Each row comes from the steps of one path. Every step used is in the known rows, and no mark comes twice. Write the path behind each row, first mark first.
Known rows:
Q/V/X/J/T: [-0.59  1.15  1.73 -1.71  2.97  3.26 -5.10  2.70  0.33  2.51  2.81 -0.26
  0.89  1.20 -1.73  1.57 -0.96  2.80 -2.45 -6.26  0.91  2.54  4.09]
T/V: [ 1.47  4.35 -0.58 -2.37  2.27  1.11  0.62  2.10  0.17  0.26  3.52 -3.10
  0.78 -0.58 -0.89 -2.08 -0.42 -1.51  1.09 -1.46  0.54  1.92  1.63]
X/V/Q/J: [-0.91  0.51  1.07 -3.12  3.82  3.76 -4.98  5.06  1.11  0.35  4.67  1.35
 -1.73  0.49 -0.50  0.16  1.93 -2.22 -1.95 -2.37  3.74  3.15  3.37]
Q/J: [-0.52 -1.03  2.05 -1.47  0.41  1.81 -2.51  3.68 -0.17  0.42  3.05  2.62
 -2.01 -0.31  0.10  1.36  3.67 -1.09 -1.16  0.38  1.06  1.77  0.30]
C/V/T/J/X: [-0.89  2.64  0.43 -3.43  3.91  4.47 -5.48  1.92  2.70  1.49  6.01 -2.30
 -2.59  1.33 -0.61  3.62  2.68 -0.97 -2.44 -5.87  2.50  0.92  0.67]
A/J/X/V/Q: [-1.78  1.62 -2.51 -3.06  4.58  2.95 -4.62 -0.02  2.78  1.47  3.57 -2.03
 -1.91  2.35 -1.80  1.70 -0.20 -1.58 -1.42 -1.74  3.71  3.07  5.27]
Q/V/T/J: [-0.28  2.86  1.47 -2.77  4.26  2.22 -4.31  4.65  1.30 -0.14  6.90 -2.64
  0.69 -0.27 -1.19  0.71  0.33 -1.59 -3.49 -6.86  3.07 -1.23  1.10]
T/V/Q/J/X: [-0.92  3.70  0.94 -4.82  3.78  4.31 -4.33  4.15  1.55  2.37  5.51 -0.84
 -4.81  1.30 -1.93  3.96  4.53 -1.03 -1.06 -0.73  3.53  4.42  4.11]
Q/J/T: [ 0.35  1.12  1.16  1.36  0.99  2.07 -3.34  3.78  0.28  1.44  5.07  1.75
  0.55  1.72 -0.12  3.87 -0.16  0.06 -2.61 -1.15  2.86  3.40  1.83]
J/Q: [ 0.30 -0.80  0.43  1.64  0.72  2.61 -0.74  2.60  1.12  0.96 -1.56  0.00
  2.93 -0.04  0.30  0.79 -3.62  2.25 -0.59  0.76  0.11  1.23  1.80]
T/V/Q/J: [-0.56  2.36  0.77 -4.85  3.55  3.46 -3.02  6.35  1.78  0.46  5.27 -0.73
 -2.26 -0.42 -2.21  0.92  1.58 -1.56 -1.08 -2.30  4.33  2.56  2.70]
J/X/V: [ 0.51  2.86  0.27 -0.24  3.34  2.95 -3.90 -0.74 -0.73  1.83  3.36 -0.11
 -0.84  2.26  1.54 -0.63  2.65 -1.72 -0.35 -0.63 -0.20  4.68  4.02]
J/A: [-1.13 -0.74  0.57  0.77 -1.66  0.10  1.25 -0.96  0.98 -2.13 -0.64  0.65
  0.32  0.94 -1.45 -3.50 -3.08  0.96  1.05 -1.25 -2.30 -1.22 -0.91]
X/V/T/J: [-0.77  0.71  0.60 -1.79  3.99  3.07 -6.16  3.62  1.98 -0.66  8.13 -1.26
  1.31  0.38 -0.50 -1.12  0.57 -3.14 -2.35 -7.24  2.81  0.35  0.68]
T/J: [-0.22 -1.14  0.83  0.64  1.66  2.92 -3.23  1.85  0.77  0.42  3.33 -0.21
 -1.57 -0.63 -0.70  0.78  2.43 -0.43 -2.31 -4.05  1.64 -1.73 -1.29]
V/X: [ 1.77 -1.32  0.08 -2.86 -1.45  1.23 -0.60 -1.00  0.40  2.33 -1.02  0.95
 -2.22 -2.34 -2.38  0.16  1.67  0.94  0.12 -3.41  0.12  0.10  2.05]
X/J/A: [-4.49 -3.09  1.94 -0.90  0.07  1.93 -2.27  0.89  1.56 -2.66 -0.28  1.15
  0.02  1.82 -1.86 -4.53 -1.68  2.03  1.06 -3.24 -3.49 -0.84 -1.29]
A/J: [-1.44 -2.40 -2.82 -0.89 -0.65 -1.08 -0.26 -2.15  1.92  0.30  1.56 -0.82
 -0.55  0.72 -1.43  2.27 -0.15 -0.79 -0.45  2.01  0.77 -0.20  0.11]
X/J/Q/V: [-0.91  2.18  2.88 -1.29  5.07  3.93 -3.11  5.13 -0.46  1.10 -0.29 -1.64
  2.78  0.71  0.67 -0.48 -2.36  3.03 -2.39 -2.10 -0.87  1.66  4.28]
J/Q/V: [ 1.82  4.02  1.75  0.10  3.63  2.41 -0.42  3.60 -1.07  1.49 -0.54 -1.99
  2.99  0.04  1.06  0.31 -3.46  2.22 -2.52 -0.42  0.17  1.45  4.65]

Which path is each row?
[-0.78  1.70 -1.18 -2.07  4.34  2.62 -3.21  1.80  1.68 -0.02  1.93 -1.48
  0.37  0.94 -0.82 -1.49 -2.15 -1.24 -1.03 -3.48  3.25  1.55  3.90]	X/V/Q
[-0.12  4.89  0.79 -4.33  3.26 -0.96 -1.29  3.46  0.86 -0.82  4.58 -3.07
  2.84  0.42 -0.46 -0.07 -2.79 -1.43 -1.52 -3.73  1.99  0.61  2.99]	Q/V/T
[-1.70  2.14 -1.62 -3.99  3.07  0.54 -4.90  0.52  2.75  0.15  7.41 -1.83
  1.33  2.63 -0.66  0.97 -0.37 -3.58 -0.52 -2.31  2.05  3.94  3.75]	A/J/X/V/T
[-2.65 -3.81  1.84 -4.40  0.87  3.08 -4.88  1.17  1.03  1.37 -0.36  1.30
 -2.25 -0.83 -2.53 -1.19  3.06  2.07  0.18 -5.27 -1.39  0.42  1.06]	V/X/J
[ 1.61  3.33  2.39  0.40  4.74  4.36 -2.43  4.92 -0.40  1.80  1.58 -2.07
  2.04 -0.26  0.52  0.78 -1.90  1.86 -3.95 -2.96  1.17  0.37  3.81]	T/J/Q/V
[-0.57  1.07  1.03 -0.34  2.31  4.02 -4.53  0.48  0.87  2.38  3.77 -0.35
 -4.29  1.33 -0.86  3.72  5.15 -0.09 -2.05 -2.04  1.42  0.96  0.94]	T/J/X
[-1.74 -0.18  0.98 -0.61  1.59  2.52 -3.63  2.02  2.62 -2.61  5.79 -0.32
  1.48  1.25 -1.80 -4.23 -2.48 -1.65 -0.92 -7.04 -0.05 -1.00 -0.31]	X/V/T/J/A
[-0.25  0.12  0.48 -0.88  3.85  5.62 -4.31  5.61  3.65  0.40  3.35 -1.96
  3.48 -0.42  0.00  1.19 -4.24  1.05 -2.65 -6.16  2.48 -0.20  0.47]	C/V/T/J/Q
[-1.57 -0.13 -2.05 -1.55  0.36  0.67 -2.22 -2.64  1.77  2.26  2.32 -0.86
 -3.48  2.32 -1.45  4.97  3.17 -0.41 -0.63  2.70  0.69  2.25  1.96]	A/J/X
[ 0.36  2.27  1.51 -1.19  3.53  4.13 -5.61  1.65 -0.92  2.02  5.36  1.55
 -2.27  2.22  1.65  0.34  5.02 -2.50 -1.16 -0.32  0.51  5.74  4.27]	Q/J/X/V
[ 0.94  2.48 -0.13 -0.60  3.33  1.82 -0.56  2.38  0.24  1.63  0.44 -2.48
  2.71  0.44  0.11  1.81 -3.46  1.63 -2.78  0.84  0.65  1.25  4.77]	A/J/Q/V
[-1.23  2.94  0.91 -4.31  3.64  1.96 -5.99  3.63  1.59  0.25  8.27 -0.12
  0.58  2.08  0.11  0.45  1.57 -3.67 -0.76 -3.09  2.30  4.87  3.86]	Q/J/X/V/T
[-1.04  2.88 -1.06 -2.59  4.97  3.60 -4.49  1.01  1.80  1.36  2.69 -1.60
 -1.57  1.92 -1.10  0.50 -0.16 -0.98 -0.97 -2.84  3.32  3.18  5.17]	J/X/V/Q
[ 0.19 -1.60  1.07  2.27  2.04  5.05 -3.44  4.08  1.67  1.36  1.16 -0.15
  1.74 -0.43 -0.24  1.42 -1.70  1.78 -2.38 -2.43  1.25 -0.02  0.66]	T/J/Q
[-1.27 -2.97  1.54 -2.78  2.64  6.47 -4.58  3.80  2.45  1.97 -2.22  0.22
  1.44 -0.97 -0.61 -0.47 -2.28  4.20 -0.77 -5.46 -1.04  1.18  2.05]	C/V/X/J/Q
[-0.18  2.21  0.43 -0.10  3.82  3.72 -5.42  4.88  1.31  1.43  6.51  0.85
  0.85  2.21 -0.62  2.80 -1.59 -0.69 -3.25 -3.38  4.87  4.49  4.28]	X/V/Q/J/T
[-2.42 -1.41  2.68 -3.44  0.68  2.79 -2.50  0.89  0.83 -0.90 -0.73  0.61
 -1.08  0.37 -2.99 -4.53 -0.85  2.72  0.17 -5.94 -3.41 -0.51  1.66]	Q/V/X/J/A
[-1.97 -2.67  1.43 -5.64  2.45  4.83 -4.77  1.33  1.59  1.27 -0.82  0.19
 -1.90 -1.17 -1.15 -1.70  1.80  2.45 -0.23 -7.64 -1.25  0.08  0.40]	C/V/X/J
[-0.44  1.24 -1.45 -0.82  2.86  2.29 -4.13 -2.01  0.53  1.87  4.31 -0.45
 -1.30  2.78  0.58  0.89  2.44 -2.32 -0.75  0.72  0.27  4.54  4.22]	A/J/X/V
[ 0.43  2.22  0.79  0.09  4.42  4.75 -6.04  0.50 -0.20  2.06  5.46 -0.12
 -1.82  1.93  1.08 -0.07  4.15 -2.09 -1.86 -3.19  0.86  3.62  3.35]	T/J/X/V
[-0.62  4.21  1.53 -3.10  4.26  3.38 -5.39  2.76  1.29  1.84  6.66 -2.36
 -2.43  1.51 -1.29  3.76  3.34 -0.96 -3.00 -4.40  2.53  1.47  2.90]	Q/V/T/J/X
[-0.93 -0.29  0.67 -2.06  2.60  4.43 -5.17  1.95  1.63  2.21  2.03 -0.04
  0.72  1.01 -1.14  1.30 -1.72  2.84 -1.83 -7.64  0.87  1.91  1.89]	C/V/X/J/T
[ 3.19  1.45  1.93 -2.51  2.38  4.62 -2.50  2.75  0.06  3.83  0.30 -0.75
 -0.61 -2.64 -1.98  0.82  0.24  2.38 -3.05 -5.70  1.12  0.42  4.97]	T/J/Q/V/X
